Each row was made from one walk, in order. Every step used is in the known rows, and no mark comes twice. Write each row's walk.
In the rows, zero is written as 128.
Known rows:
fabafe -> goru -> nava: [128 120 116 153 173 129 144 142 136  79 104 111  75 148 170 122 142 132
 141 114 102 151 135 110 116 102 125  85 112 159 121 138 168 113]
goru -> tika -> donaf -> mizo: [110 139 155 135 192 144 168 110  52 112  81 139 108 140 112 173 138 114
 164  91 113  87 144  83 167  75 116  91 166 105 134 137 183 117]
nodelef -> nava -> kodo -> kopir -> donaf -> sagu: [132 174 138 158 106 120 101 198 150 134 155 122 101 187 107 129  99 137
 118 123 180  87 145 209 134  88 143 130 134 112 131 118 121 135]
fabafe -> goru -> tika -> donaf -> sagu: [124 167 146 184 190 115 144 111  72  95  92 150  84 146 136 163 102  90
 145 120 129  91 136 125 173 101 139  70 128 125 105 140 223 141]
nodelef -> nava -> goru: [110 180 138 162 174 144  96 127 121 146 147 150 100 178 118 124 138 130
 117 108 126 180  95 103 156  59 135 124  94 127 112 126  95 146]
goru -> tika: [ 90 178 131 179 172 145 144 142 117  98 121 145  89 125 150 168 115 120
 167 133 106 115 131 118 149 112 113 123 153  84 115  82 164 118]
tika -> donaf -> sagu -> pado: [109 167 163 146 161 137 119 103 105  96  71 132 111 162 119 173  97 111
 127 133 114  69 147 153 148 116 170 106 146  84  93 195 177 111]
mizo -> donaf: [101 166 126 167 166 133 129 155 116 153  86 119  79 172 109 137  95 112
 128 147 162 125 107 168 111 124 131 138 104 106 112 124 111  92]
fabafe -> goru -> nava -> kodo -> kopir -> donaf -> sagu -> pado: [108 157 130 164 112 136 136 150 136  74 123 113 105 179 152 147  88 156
 123 120 130  60 149 190 122 102 145  94 140 123 112 166 135 103]
mizo -> donaf -> sagu -> pado: [101 197 137 163 140 147 124 140 111  99  71 122 105 187 111 173  70 116
 135 146 122  76 135 199 121 126 161 105 120  90  93 183 144  89]
kopir -> donaf -> sagu -> pado: [ 94 173 147 155 123 131 123 165 149  88  99 112 115 158 131 150  81 126
 137 130 131  68 173 206 124 108 158 135 130  90 105 193 139 103]
goru -> tika -> donaf: [ 97 142 151 165 208 130 151  82  87 126  89 152  83 114 139 159 121  98
 137 143 124 104 122  85 183 125 123 105 153  86 118 113 185 132]
mizo -> donaf -> kopir -> kodo -> nava -> goru -> zilufom: [ 93 147 144 145 164 162 110 166  93 155 157  88 124 146 152 173 144 130
 191 123 133 117 114  99 126  93 150 144 122 128 132  94  88 137]
mizo -> donaf -> kopir -> kodo: [102 142 145 116 127 164 113 185 136 121  73 131 165 123 131 146 134 149
 168 118 168 158 134 165  68 149 138 182  99 127 158 119 104 141]
zilufom -> goru -> tika: [102 196 130 187 182 135 196 127 134  95 109 133  85 108 137 157 119 133
 124 139 114  98 152 123 155 119  95 123 146  84 110 104 155 111]
sagu -> donaf -> kopir -> kodo -> nava -> goru: [ 99 121 165  78 167 149  82 148 106 122 139 135 176 163 138 131 156 135
 157 101 132 179 122  95 122  91 163 162 120 146 129 127 101 167]
kodo -> kopir -> donaf -> tika: [100 136 136 167 118 121 136 207 176 153 169 108  73 194 111 129  78 150
 139  89 159  97 178 181  96 111 151 173 155 109 132  84 129 128]
fabafe -> goru -> zilufom: [108 136 143 199 195 118 120 154 135 148 137  84  59 132 165 165 149 135
 145 114 122  95 146  87 116  57 135 130 141 121 130  89 136 112]
vanab -> nava -> goru: [118 175 124 155 193 167  94 141 116 135 155 139 116 169 114 143 122 112
 127 117 137 144  89 132 139  31 143 140 113 133 120 136 121 158]
pizivo -> nodelef -> nava -> kodo: [169 145 132 125 159 137  91 146 152 155 135 138  97 163 101 150 168 157
 110  99 156 133  66 104 131  62 126 142 137  96 109  67 108 151]
pado -> sagu -> donaf -> kopir -> kodo -> nava -> goru -> tika: [ 89 159 143 111 166 183 115 127  82  90 161 153 171 127 172 158 137 110
 192 127 104 136 126  91 149 116 133 115 143 102 106  88 145 164]
zilufom -> goru -> tika -> donaf: [107 158 148 172 218 122 191  72 102 125  79 145  79 102 128 148 124 108
 107 148 131  86 136  87 189 131 110 105 147  90 116 129 181 127]
zilufom -> goru -> nava -> nodelef: [145  94 130 122 200 122 160 143 158 121 145 146 101 127 143 157 137 116
 126 136 134 138 117 115 110 110 128 124 119 114 100 136 153 103]
fabafe -> goru -> tika: [ 87 163 121 199 189 137 147 131 112  96 116 139  76 132 174 150 127 128
 158 108  98 126 128  99 141  87  99  96 127 121 119  85 168 129]
kodo -> kopir: [100 144 159 167 138 127  93 155 153 165 150 110  87 195 134 149 118 138
 114 134 135 102 146 168 102 111 140 164 168 101 148  76 114 113]
vanab -> nava -> rimeb: [120 135 129 121 195 171  82 152 150 135 109 147 140 167 110 156 150 117
 109 102 178 141  90 125 103  37 150 130 149  96 145 156 133 117]
pado -> sagu -> donaf -> kopir -> kodo: [120 127 165  76 136 161  84 165 155 104  99 146 195 103 147 148 155 139
 156 123 153 145 166 137  72 139 159 193 135  92 140 124 135 150]
pizivo -> nodelef: [148 106 158 150 166 103 110 161 161 166 124  99  70 151 145 158 129 113
 123 108 144 113 125 148 111 108 130 185 125 120 130  81 142 146]
mizo -> donaf -> kopir: [ 96 159 144 140 143 174  99 156 108 156  76  83 103 125 122 140 120 136
 177 124 170 140 116 154  90 146 122 168 111 123 147 133 120 108]
pizivo -> nodelef -> nava -> goru -> tika -> donaf -> sagu: [144 172 149 176 186 125 132 107  76 130 120 153  84 156 130 170  97  79
 135 124 127 106 106 124 203 106 141  75 113 131 109 124 201 170]
nodelef -> nava -> kodo: [144 170 125 125 158 152  94 144 136 132 128 158 109 161  88 141 170 165
 116 105 155 145  75  95 132  56 128 123 142  78 103  90 104 127]
kopir -> kodo -> nava -> nodelef: [122  54 144  66 190 131  86 187 156 135 161 158 159 173 137 164 172 104
 168 114 134 159  89 118  81  88 158 161 116  93 110  86 121 160]

Which walk is each row?
[120  33 162  49 197 147  75 157 130 154 140 146 165 144 141 163 182 102
 185 107 146 158  84  91  95 111 156 163 116 102 129 103 141 174] => tika -> donaf -> kopir -> kodo -> nava -> nodelef
[104 136 134 149 112 123 104 182 177 167 164 113  94 171 123 106 123 162
 100 125 186 104 130 176 124  89 124 168 141  99 154  83  64 129] => nodelef -> nava -> kodo -> kopir -> donaf
[106 182 153 155 138 143 113 146 130  81  90 127 117 172 121 177  97 126
 139 127 105  77 153 178 123 106 163 120 141  86  92 179 159 104] => donaf -> sagu -> pado
[ 80 120 150 166 118 106 115 190 182 165 154  94  85 165 146 106 100 139
 111 136 178  93 175 203 107 111 128 192 137 112 163 102  85 115] => kodo -> kopir -> donaf
[ 77 163 139 137 159 175 126 142  82  91 149 144 148 134 165 159 139 128
 205 110 103 152 113 100 150 106 119 120 132 123 124  84 131 166] => donaf -> kopir -> kodo -> nava -> goru -> tika
[138  76 132 113 191 128 122 156 139 123 153 156 103 143 155 167 134 103
 155 128 127 154  99 111 107 103 138 121 125 108 102 122 158 112] => goru -> nava -> nodelef
[111  86 160  53 157 163  84 160 133 115  91 100 166 151 130 130 188 120
 186 110 131 145 123 109 108 132 156 157 130 113 148 113 135 179] => tika -> donaf -> kopir -> kodo -> nava
[103 122 165 129 182 154 108 131  89 155 154  95 129 128 152 170 163 126
 181 117 129 113 121  63 148  81 155 141 143 126 138 102 115 153] => tika -> donaf -> kopir -> kodo -> nava -> goru -> zilufom
[106 102 153  57 137 169  75 191 150 105 109  95 169 157 132 131 186 132
 196 105 125 154 129 128  85 128 153 172 128 115 148 103 119 173] => donaf -> kopir -> kodo -> nava
[120 161 145 162 123 106 125 206 147 107 121 114 100 154 117 125  88 112
 139 123 178  92 177 215 121  96 145 150 114 121 118 157 152 125] => kopir -> donaf -> sagu
[ 96 139 165 128 159 160 127 123  98 107  95 166 169  93 155 155 146 142
 172 105 146 159 133 103 126 128 130 157 120 130 151 120 141 172] => nava -> goru -> tika -> donaf -> kopir -> kodo
[ 93 139 147 149 215 138 142  71  58 126 119 151  93 139 146 149 129  95
 151 133 114 119 101  64 203 103 131  89 140 111 105 114 169 154] => kodo -> nava -> goru -> tika -> donaf
[126 193 131 173 145 127 125 179  97 120  91 127  90 189  95 156  73 100
 139 142 164 101 127 203 119 115 151 112 106 121  99 148 160 102] => mizo -> donaf -> sagu
[102 166 152 195 183 127 123 141 104 156 174 112  85 136 148 178 124 133
 148 122 132 105 135  88 141  51 142 144 147 111 113 101 112 109] => nava -> goru -> zilufom
[114 171 115 165 156 144 147 182 120 148 112 126  70 198  82 156  73 131
 155 101 149 122 126 157 100 121 152 132 129 106  92 100 149 111] => mizo -> donaf -> tika
[107 141 131 155 132 122 145 210 172 132 145 117  81 163 101 125  83 143
 151  82 161 114 171 164 101 100 149 168 139 106 113 111 140 131] => kopir -> donaf -> tika
[ 98  93 147  81 174 167 103 144 113  99  97 108 154 139 156 135 186 122
 199 101 110 146 116  88 121 128 137 128 121 131 151  94 151 187] => fabafe -> goru -> tika -> donaf -> kopir -> kodo -> nava
[160 166 118 131 154 137 177 130 130  80 118 141 108 129 105 142 151 176
 110 120 154 112 114 107 129  85 116 111 159 105  85 128 132  92] => zilufom -> goru -> nava -> kodo
[135 155 160 152 170 112 120 130  93 121  88 140  96 158 101 155 106  93
 131 128 154  92 148 146 152 107 159 108 135 115 103 165 201 132] => tika -> donaf -> sagu
[146 154 124 143 166 129 193 138 159  78  95 105  83 127 130 128 134 136
 108 148 117 119 160 132 133 135 123 108 130 124 109 160 155  94] => zilufom -> goru -> nava
[117 150 152 156 129 130  96 146 132 158 164 138 104 195 116 159 133 170
 110 117 163  93 117 145 106  77 133 155 190  92 125  55 100 112] => nava -> kodo -> kopir
[102 111 140  65 138 171  86 192 134 118  94  91 162 166 126 131 166 123
 191 117 137 151 115 146  84 143 151 159 109 116 146 103 105 163] => mizo -> donaf -> kopir -> kodo -> nava
[ 93 130 150 141 205 139 152  87  70 113 117 174 129 136 149 153 137  96
 150 129 117 130 105  70 191 111 134  95 134 113 115 107 158 167] => kopir -> kodo -> nava -> goru -> tika -> donaf
[104 183 143 150 107 150 104 160 154 108 127 122 117 191 120 151  95 149
 111 128 135  65 140 197 135  98 156 118 140  83 114 153 109 115] => nodelef -> nava -> kodo -> kopir -> donaf -> sagu -> pado
[135 168 127 155 114 135 100 210 145 127 162 115 113 186 104 141  84 122
 124 130 188  64 138 227 123  68 150 144 147 118 137 126 139 143] => vanab -> nava -> kodo -> kopir -> donaf -> sagu
[112 160 149 174 109 109 112 205 150 130 147 108  96 182 122 130  75 117
 128 131 174  74 180 232 119 108 148 154 133 123 138 133 137 128] => kodo -> kopir -> donaf -> sagu
[ 97 129 154 101 150 159  91 157 103 117 147 130 165 166 141 129 164 138
 177  93 134 173 113 111 116  81 150 156 110 143 124 117  97 173] => donaf -> kopir -> kodo -> nava -> goru
[103 138 149 148 173 137 115 163 114 140 177 109 122 158 149 174 154 125
 168 119 117 114 127  84 139  61 157 144 144 114 121  88  97 142] => kopir -> kodo -> nava -> goru -> zilufom
[130 151 120 157 112 127 186 190 171 122 170 112  78 176 101 128  84 178
 120  94 168  87 168 166 107 112 138 143 168 116 112  97 131 118] => zilufom -> goru -> nava -> kodo -> kopir -> donaf -> tika
[121 126 138 121 112 137 157 187 116 116 144 103 115 176 116 138 128 167
 146  87 158  76 167 161 111  61 113 130 168 130 153 128 109  99] => goru -> nava -> kodo -> kopir -> donaf -> mizo
[118  69 149  71 210 150 128 137 129 137 139 148 161 118 148 167 174 107
 173 121 135 138  94  88 117 125 137 144 122  98 125  98 151 171] => zilufom -> goru -> tika -> donaf -> kopir -> kodo -> nava -> nodelef
[119  99 157  31 144 172  59 177 150 103 121 106 195 154 139 133 183 113
 186 123 126 139 141 124  85 134 170 164 140  91 128 107 136 171] => pado -> sagu -> donaf -> kopir -> kodo -> nava
[117 137 131 156 112 113 165 173 174 133 158 103  92 148 132 104 111 172
  89 136 188  77 160 182 121 108 112 160 152 117 142 111  84 102] => zilufom -> goru -> nava -> kodo -> kopir -> donaf
[110 167 136 149 101 141 134 158 141  78 129 119 113 175 136 159  80 152
 133 136 134  54 155 200 130 114 154 106 155  99 106 168 134  96] => goru -> nava -> kodo -> kopir -> donaf -> sagu -> pado
[115  62 142  62 181 154  80 187 133 156 143 136 159 161 139 163 163 105
 191 116 154 163  73 128  75 119 149 163  97 107 127  93 111 158] => mizo -> donaf -> kopir -> kodo -> nava -> nodelef
[132 141 135 148 124 139 117 144 129 127 165 129  96 184 129 158 131 168
 120 128 144 100 118 140 115  98 132 122 191 106 125  70 116 102] => goru -> nava -> kodo -> kopir
[123 139 149 115 178 123 115 172 148 132 121 144  98 172  94 160  93 132
 124  89 132 136 167 103 111 108 183 158 169  99 101 109 179 120] => sagu -> donaf -> tika
[108  54 151  64 203 158  98 151 114 138 145 157 158 132 158 176 174  97
 201 115 130 150  80  82 113 119 142 143 124  98 127  83 154 177] => goru -> tika -> donaf -> kopir -> kodo -> nava -> nodelef
[119 161 150 144 176 132 140 124  63  83 118 169 136 162 127 168 111  86
 165 121 126 107 127 128 181 106 152  79 128 126 101 132 194 168] => kopir -> kodo -> nava -> goru -> tika -> donaf -> sagu
[154 148 119 123 144 139 142 142 113  82 125 152 109 142 117 152 148 166
 138 115 147 128 101 103 124  79 126 106 165 103  89 109 137 101] => goru -> nava -> kodo
[116 184 137 157 109 136 166 150 152  74 120 110 112 163 127 152  80 161
 105 140 139  42 166 204 134 121 145 107 155  99 107 183 128  88] => zilufom -> goru -> nava -> kodo -> kopir -> donaf -> sagu -> pado
